Each row comes from the steps of one walk. Every step used is in the known rows, and no mark comes twice. Write the walk behind each row, first mark first.
(in the rows, 128 means zero)
Known rows:
W-T-J: [139 118 109  94 131 146 123 123 128 143 139 142 198 171  90  94 142 135
 111 109 138 137 155 135 178 113  94 124 100]
M-V-J-T: [146 115 113 100 156 163 170 113 147 132 165 120 188 167 106 118 160 133
 144  90 139 153 149 135 173 118 100  92  56]
U-Q-T-D: [124 102 182 118 146 109 130 119 128 101 151 171 152 198 118  70  73  68
  81 100 121 127 127 142 146  84 121  94  80]
T-W: [112 100 137 115 135 152 147 109 131 118 102 142 177 171 103 106 142 120
 127  75 129 146 128 111 151 103  82 112 117]
M-S-W-T-J-V: [128  89 120 108 119 160 107 150 102 117 200 126 183 164  87  78 153 169
 109 117 162 154 127 115 150  80  83 119 109]
M-S-W-T-Q: [136  70 152 141 123 164 125 112 106 105 184 120 172 153 101  89 156 132
 112 105 119 169 130 129 136  77 108 100 170]
T-Q-U: [142  91 143 120 140 146 169 130 124  91 127 123 158 170 103  64 166  71
  97  83 108 141 120 145 172 108 127  92 111]
U-Q-T-W-S-J: [ 77 100 133 149 106 174 127 138 140  91 124 165 121 225 126  99 109 112
 108  69 121 144 127 147 135 112 119 134 102]
Q-U: [123 100 132 106 151 154 156 118 134  92 101 130 182 153 109  74 154  92
 103  77 106 138 120 127 177 111 121 106  92]
V-J-S-W-T: [114 123 100 128 140 217 128 108 127 116 184 114 207 187 102  80 146 164
 123 109  87 163 130 164 140  90  89  76 113]
D-T-W-S-J: [ 95 112 139 135  91 190 124 129 108 107  98 155 162 203 117 124 151 148
 138  91 131 143 130 111 156 122  66 115  90]
Q-T: [111 130 140 100 144 137 160 103 121 118 114 160 165 195 114  96 116  99
 115 100 126 132 122 132 154  92 123 103  99]
J-S: [111 140 132 112 163 164 125 154 135 136 137 139 187 188 118  68 126 121
 123  90 125 140 141 134 134  95  93  91 105]
S-J-V: [ 96 125 123  79 144 157 138 173 146 125 113 148 147 178 122  74 145 119
 123  76 157 134 126 125 139 113  77  78  42]
M-V-J: [166 103 104  93 146 160 182 110 141 130 148 129 172 172 108  99 157 122
 137  81 138 148 146 128 174 109  90 108  49]
U-Q: [137 110 151 112 169 127 127 115 147 128 116 139 146 182 128  71 100 107
 104  75 118 134 126 122 145 105 116 114  82]
M-V-J-S-W-T: [133 107  78 124 135 213 156 119 133 135 198 117 187 169  94  87 152 164
 139 105 119 171 149 156 144  92  86  96 101]
V-J: [141 116 125  95 152 157 154 102 136 112 127 130 191 192 122  89 153 120
 120  88 109 144 128 130 170 105  90  90  63]
U-Q-T-W: [111 104 148 137 135 124 159  95 130 108 121 150 136 211 108  98  83  94
 106  81 119 138 108 127 140  92 116 134 119]
W-S-J: [ 92 122 125 110 125 194 107 151 144 105 112 156 164 185 139  87 165 131
 122  73 125 141 154 142 152 124 100 101  79]
S-W: [116 103 145 114 143 174 129  95 134 109 124 129 160 162 118  81 154 132
 135  80 120 148 124 118 146  94 102  86  98]
M-V-J-T-W-S: [126 108 108 137 124 188 153 120 131 107 171 138 185 184 103 139 172 159
 134  83 126 171 153 141 177 120  95 124 100]
M-S-W-T: [117  77 135 122 130 179 114  95 114 107 152 126 193 137 108  97 145 156
 116 102 119 163 131 112 135  83 104 113 152]
M-S: [129  92 148 105 154 140 126 127 123 115 132 136 188 154 123  89 142 120
 115  88 138 145 135  96 148  91 100 114 110]
D-T: [142 129 156 101 145 136 147  95  99 138  95 146 177 188 111 103 116 129
 129 111 131 128 117  97 165 102  85  98  80]
V-J-S-W: [112 119 116 132 149 213 133 125 135 105 179 109 187 201 121  68 165 146
 138  94 104 155 124 146 139  90  81  66  81]
T-J-S: [121 133 115 112 145 162 114 171 134 143 166 129 191 205 106  61 146 125
 129 103 152 133 153 132 153 102  81 103  79]
T-J: [136 111 124  97 136 141 125 133 133 136 133 135 178 186 104  79 154 118
 128  96 152 128 148 118 177 110  90 110  69]

Which walk is each row?
[156 139 139  89 130 116 139 149  87 144 141 144 163 216  95  84 128 144
 120 125 175 122 112  98 179  99  67 106  39] : D-T-J-V
[ 72 134 136 119 136 194  97 158 153 108 124 151 179 180 139 109 166 144
 131  81 123 147 154 149 149 134 108  88  85] : W-S-J-T
[147  95 127 117 134 147 165 121 116 101 134 129 175 154  88  75 150  86
  80  96  91 150 128 160 172 107 129 106 144] : W-T-Q-U
[163 118 170 119 132 125 157 112  90 136 126 140 156 205 104  95 124 103
 123 115 133 134 114 113 165  96  89  83  96] : D-T-Q
[136 134 107  82 133 131 128 152 114 146 156 150 181 186  85  77 127 146
  95 113 151 136 138 134 169 101  85 117  81] : W-T-J-V
[ 66 114 122 134  91 194 138 135 129  86 113 169 150 212 119 115 149 119
 124  80 129 146 135 143 147 113 103 121 114] : Q-T-W-S-J
[105 111 139 132 122 169 120 122 119 102 114 159 174 189 115 106 144 143
 113  74 113 156 142 127 160 107  96 131 137] : T-W-S
[166  86 118 126 140 162 203 133 137  94 187 100 168 167  92  96 193  90
 118  89 116 157 128 160 186 120 125  85  74] : M-V-J-T-Q-U
[ 95 121 134 131 148 192 116 136 132 118 155 123 173 181 120  66 146 140
 140  90 122 150 130 135 125  85  93  76 112] : J-S-W
[137 114 116 145 133 204 140 127 118 115 214 111 184 210  95  71 155 140
 118 114  91 170 132 180 134  86  93  63 131] : V-J-S-W-T-Q
[ 96  98 132  89 141 155 128 189 136 114 141 139 161 166 126  81 151 123
 118  83 170 139 124 104 130 100  77  90  59] : M-S-J-V
[126 121 154 136 108 159 129 104  85 110 107 159 173 207 109 124 128 156
 118 101 116 149 122 102 168 103  80 131 122] : D-T-W-S
[121 120 154 119 156 118 147 102 131 119 121 155 137 207 123  77  79  90
  99  90 116 130 115 134 143  93 136 118  92] : U-Q-T
[124 117 110 100 120 161 123 135 114 129 174 134 166 179  85  75 149 166
 116 111 150 150 128 135 159  94  85 104  92] : S-W-T-J-V
[130 102 156 133 154 144 161 135 130  92 141 115 174 163 103  83 173  86
 104  89 103 144 119 154 169 116 135  78 117] : J-T-Q-U
[135  99 143 128 123 171 138 102 116 116 156 129 157 170  99  83 146 126
 117 101 108 162 132 149 144  93 108  84 152] : S-W-T-Q
[ 85 120 138 103 150 176 124 145 165 122 109 130 183 163 124 105 163 122
 146  78 142 139 145 137 140 131  98  71  63] : S-J-T
[104 116 130 155 132 168 117 144 133 121 204 121 137 239 111  47 106 119
 124 108 142 134 121 149 132  80 117 107  85] : U-Q-T-J-S-W
[ 89  79 171 115 135 165  93 174 148  92 168 139 215 137 123 100 164 101
 121  96 159 143 152 124 132 114  80  63  74] : M-S-J-T-D
[133  78 133 139 122 180 159 100 114  81 150 116 159 153  88  70 168 109
  96  95  84 161 117 157 160  98 132  90 149] : S-W-T-Q-U
[130 109 153 120 122 144 155  89  96 127  97 143 177 189  96 122 123 134
 137 102 132 138 109  91 159 101  67 113 103] : D-T-W
[ 94 128 138 121  98 172 134 164  97 109 114 164 144 214 112 112 140 160
 125  94 147 143 112 112 149 112  57 109  73] : D-T-W-S-J-V
[ 81 102 120 130 105 203 116 150 140  99 110 154 163 188 122 110 169 135
 130  63 127 150 147 132 149 127  82 116 104] : T-W-S-J
[103  65 148 140 132 172 141 175 141  75 160 100 178 149 113  87 202  80
 118  82 133 148 126 140 146 125 121  82 100] : M-S-J-T-Q-U
[128  98 113 114 114 179 115 102 124 127 155 125 184 165  91  87 157 155
 128 106 133 148 143 132 163 103  91 109 108] : S-W-T-J
[ 87 106 164 104 138 168 108 161 159 105 143 148 198 154 121  98 162  98
 130  88 145 135 154 146 144 125  83  49  56] : S-J-T-D
